Each row comes from the steps of one path. Every step used is in the known rows, and no mark comes twice. Write the path behind each row, first mark first.
In the rows, 100 means zero.
Known rows:
moza pamen zupak vona vufa:  92 118  35 109 140 102 127 137 104 160 137 126  82 129  86 106  75 115 104 103  95 107  93 105 105 104  85  96
moza pamen:  75 109  55 106 105  96 112  68  95 115 101 133  86 125  55  97  84  94  88  98 103  84 127 129  90  93  52  93
nekipu vona:  79  99  84  91  95 106  81  76 105 132  84 112  89 113  71 128 102 109  90 112 103 101 105 113  93  51  54  96
pamen labelu vona zupak:  71  91 109 110  88  81  71  65 121 114 144 120 120 104  92 102 116  77  71 129 106 124 111  46 121  99  75  78
tela nekipu:  96  64  94  74  86  85 103  81  91 121  78 101 111  83  44 119 109  82  99 117  99  96 112 113 103  80  61 125
tela nekipu pamen zupak vona:  63 106  90  80  94 107 102 148  68 126  98 109 108 104  89 111 112  87  78 114  82 112 109 111 144  80  66 100
zupak vona labelu pamen nekipu risota:  86  93  33 139  95 107  51  95  99  66 147  87 116 129 110  83  64 112  77 101 103 103 123  58 104 111  72 105
tela nekipu pamen labelu:  86 112 111  81  93 100  97  85  86 113  91  99 151 105  57 103 129  50  74  95  84  70 132  80 126  85  67 100
nekipu pamen labelu vona moza:  48 144  88 132 123 115  76  84  86 124 122 122 128 136 110  99 136  55  71 114 114  93 111  84 143  97  86  79
zupak vona labelu pamen vufa: 109 107  46 125 104  92 106 107 107 105 119  92 144 158  95  91  98 111  80 112 124  88 109  88 134 114  69  95
zupak vona:  75  79  46 109  91  86 103  97 105 113  96 104  95  85  97 125 100 125  93 112  91 102 102 128  96  66  83 102
risota nekipu tela:  70 102  88 110  81  97  61  56 115  90  83 127 104  48  61 109  68 114 107 117  94  91  92 138 124  78 111  97
vona labelu:  85 105  63 106 105  91  99  50 109  80 112 108 112  89  81  97  99  92 101 112 100  90  92  84  80  83  89 101
zupak vona moza:  66  86  39 110 105  74 103  94  88 136  99 108  80 104 107 121 114  98 102 117 101 105  88 147 103  65  96 104
moza pamen zupak vona:  65 113  48 102 109 100 110 125  90 134 124 131  68 123  93 105  80 112  84  97  89 114 116 123 104  94  61  89
risota nekipu tela labelu pamen:  86 112  80 117  90 101  60  70 131 106 111  84 100  57  64 123  73 120 100 118 145  83 104 132 164 113 100 114
zupak vona labelu pamen nekipu:  80 111  58 118 103 108  92 104 111  64 140  98 108 122 108  77  79  95  79 120 111  83 119  55 106 105  79  97
labelu pamen:  86  93  75 107  98 103  88  88 100 111  92 112  96 129  55  94  98 111  92 111 112  97 113  97 129 110  60 106
labelu pamen nekipu:  79 103  86 103 100 121  73  92  97  92 101 124  89 126  64  84  86 104  85 114 104  87 146  71 118 111  59  97
vona labelu pamen zupak:  84 122  89  99 117 114  78  94  99  94 130 115  95 130  78  75  95  96  95 108 107 115  90  46 127 130  76 100
pamen labelu vona:  82 101  95 124 104 110  74  73 121 113 119 110 129  92  95 115 115  93  82 115 102 102 119  63 106 102  77  93
zupak vona labelu:  79  95  40 116  99  82 111  80 113  83 123  91 112  85 111 108  95 103  94 115  99  94  84  98  82  72  96 100
risota nekipu tela labelu:  80 110  74 111  86  91  64  50 130 106 103  93  97  16  74 144  76 120 106 118 124  83 101 149 131  80 114 109
risota nekipu vona:  71 105  87  97  82 114  61  62 102 127  80 121 112 104  63 117  81 119  73 123 110 100 101 135 113  58  72  77
zupak vona labelu pamen:  84  97  47 124 101  89 106 100 111  84 131  86 115 126 101  87  92 102  85 116 119  93  88  80 116 108  82 105
tela nekipu pamen:  72 102  95  84  89 106 105  92  72 110  76 111 125 108  51 104 115  68  78 115  99  84 121 115 130  77  57 103
tela nekipu vona:  94  75 108  63  83  94  93  87  95 142  79  95 106 107  49 131 108  78  90 119 108  96 108 112 104  55  38 118
labelu pamen nekipu dobu:  91 127  93 129 102 130  65  97  98  60  97 119  80 125  80  81  57 117  90 114  99  94 152  72 133  93  55 100
moza pamen nekipu:  70 123  65 102 107 113  98  72  95  96 110 145  78 122  63  86  71  85  82 100  94  75 160 102  82  92  48  86
moza pamen nekipu tela labelu:  76 136  66 108 110 100  91  66 128  94 132 106  61  57  79 126  62  84 104  95 118  60 155 113 100  87  69 113
tela labelu vona:  79  96  62 127 107 107  86  75 121 125 121  81  98  63 102 150 109 120  88 133 148 109 114 109 115  95  70 110

Write each row's path:
 91 110  71 102 108 118  75  84 113 107 119  89  81  94  78 118  91 110  86 116 134  83 153  84 123 109  62 109 => tela labelu pamen nekipu
 82  85  54 114  91 115  38  63  89  93  99 119  96  92  76 109  74 123  92  94  76 108 145  91  81  80  63 103 => pamen nekipu risota
 65 129  84 107 105 104  91  73 112  78 114 144  66  89  67  92  56  78 104  94  88  67 148 101  94  88  67 100 => moza pamen nekipu tela
 65 122  41 134 126  94 108  72  98 153 141 101  73 120 100 128 103  73  85 126 170 101 118 142 123 110  58 106 => tela labelu vona moza pamen
 60  99  56  95 113  85  89 120  78 150 109 122  61 106 116 120 113 103 107 113  89 131  83 127 114  77  96  99 => pamen zupak vona moza
 71 137  84 108 105 112  84  73  97 101  99 119 133 112  78 101 123  82  74  86  79  72 127  79 117  79  83  78 => nekipu pamen labelu
 76 120  82 129 113 108  96  75 116 119 137 123 123 129  81  97  95  75  70 102 114  89 135  75 104 118  53  86 => moza pamen labelu vona
 60 128  65  92 129  95  96  92  71 153 114 149  50 147  71  91  94  72 100  97 101 116 106 127 111 104  68  92 => vona moza pamen zupak
108 102  76 107 103 106  86  93  95 133  83 117 125 162  49  96 107 120  86 109 116  92 134 105 147 118  47  93 => labelu pamen vufa
 52 117  59 132 121 101 105  78  86 138 123 136  78 151  88  95  94  66  84 126 139 105 109 130 117 111  54  94 => labelu vona moza pamen
 60 139  97 133 107 129  78  86 103 100 118 118 143 115 100 100 121  81  63 111 102  89 125  64 133  99  73  74 => nekipu pamen labelu vona
 69 106 115  77  79 105  59  90 101 113 124 129  74 161  68  85  85  85  64 132 117 110 134  51 133  81  33  75 => labelu pamen nekipu vona zupak
 64 115  47 108 118  82 111  67  78 138 102 137  70 144  65  94  98  66  96 102 115  88 112 147 100  92  65  97 => vona moza pamen
 73 109  56 101 109  96  95 105 105  97 136 107  95  85 120 105  94 109  98 108  85 119  80  79  93  85  97  96 => pamen zupak vona labelu
 75  97  71 103 103 108  83 142  95 128 114 111  78 126  94 102  95 129  89 111  97 126 103  91 142 113  70 100 => labelu pamen zupak vona
 58 131  67 104 103 100  80  62  80 156  99 139  90 160  61  96  75  74  70 117 134  88 102 167 122  73  61  75 => risota nekipu vona moza pamen
 41 136  87 132 121 109  81  82 103 101 136 146  58 116 100  91  69  49 100 123 124  87 133 103 120 105  68 100 => labelu vona moza pamen nekipu tela
 42 149  94 139 108 124  56  71  84 121 116 132 150 128 102  85 117  65  53 127 123  95 105 108 160 104 104  61 => risota nekipu pamen labelu vona moza
106 102  50 132 139 111 105  86 136 153 136  77 111  68  96 154 105 123 108 138 153 103  93  93 115 105  92 118 => tela labelu vona vufa
103  48  68  93  76  83  63  72  79 124  85  91 120  90  45 121  94  98  97  99  92 115 116 115 100  86  53 132 => tela nekipu risota
102  86  31 116 124  88 122 110 119 140 110  99 109  93  91 127  96 130 112 118  96  96  79 113  95  77 106 109 => zupak vona vufa
 85 105  69 104 101  84  85  62 135 110 107  83  74  25  83 154  96 110 123 105 116  84 107 125 113  72  97 130 => nekipu tela labelu
 41 135  68 113  91 129  70 123  73 111 100 137 113 103 102  96  84 128  62 119  85 116 100 136 151  79  96  56 => risota nekipu pamen zupak vona
 59 151  76 156 123 123  83  87  84  87 127 142  66 148 110  81  55  70  82 128 126 103 150 104 122  91  48  89 => labelu vona moza pamen nekipu dobu
 43 135 114 126  78 110  53  63  98  98 137 140 157 120  91  79 103  75  35 139 113 111 114  72 165 101  90  39 => risota nekipu pamen labelu vona zupak
 92 112 103  70 106  76 104  79  89 174 113 102 108 162  52 109 114  13  81  92 120  73 123 107 109  75  41 113 => tela nekipu vona moza pamen labelu
 82 107  93  91 110 119  72 113  89 125 102 126  77 129  64  91  97 117  95 107  99 124 109  78 139 123  61 101 => labelu pamen zupak
 98  94  45 121  99 117  36  77 101 110 124  77  91 100  78 123  75 128  84  95 128 102 155  83 121 113  54 118 => tela labelu pamen nekipu risota
 79 111  99  77  87  99  62  83 115 128 141  95  67 129  81 119  92  90  64 133 148 105 141  64 140  81  38  88 => tela labelu pamen nekipu vona zupak
 59  96  74 126 112  99  84  79  91 132 108 122  87 113 100 112 117  85  97 138 127 119  93 116 118  95  77 101 => labelu vona moza
 68 129  43 110 117  95 116 106 100 104 152 119  86 123 107  88  74  90  85  98  96 105  98  95  91 100  75  89 => moza pamen zupak vona labelu
101 127  67 138 144 111 113  88 130 147 152 116 137 137  75 100  92  78  88 107 119  84 112  61 105 128  77  95 => moza pamen labelu vona vufa
 71 107  88 122 117  95  74  71 106 137 123 111 114 113 103 111 130  67  90 117 116 107 104  80 115 101  89 100 => pamen labelu vona moza
 53 145  99 138  97 138  55  73  99  98 114 128 167 107  93  90 102  91  46 123 110  92 122  90 154 105  90  56 => risota nekipu pamen labelu vona
 86 116  79 136  84 113  60  61  95  76  76 123 110  81  73 101  54 134  86 122  96 105 113 137 127  66  90  85 => risota nekipu dobu
 90 108  72 113 108 100  95  70 107  81 121 100 114 129  70  77  95  89  91 114 121  90  93  67 114 119  74 105 => vona labelu pamen
 96  98  50 101 134 102 107 136 108 154 120 112  91  93  99 123  94 135 116 112  83 121  75  93 105  87 109 104 => pamen zupak vona vufa
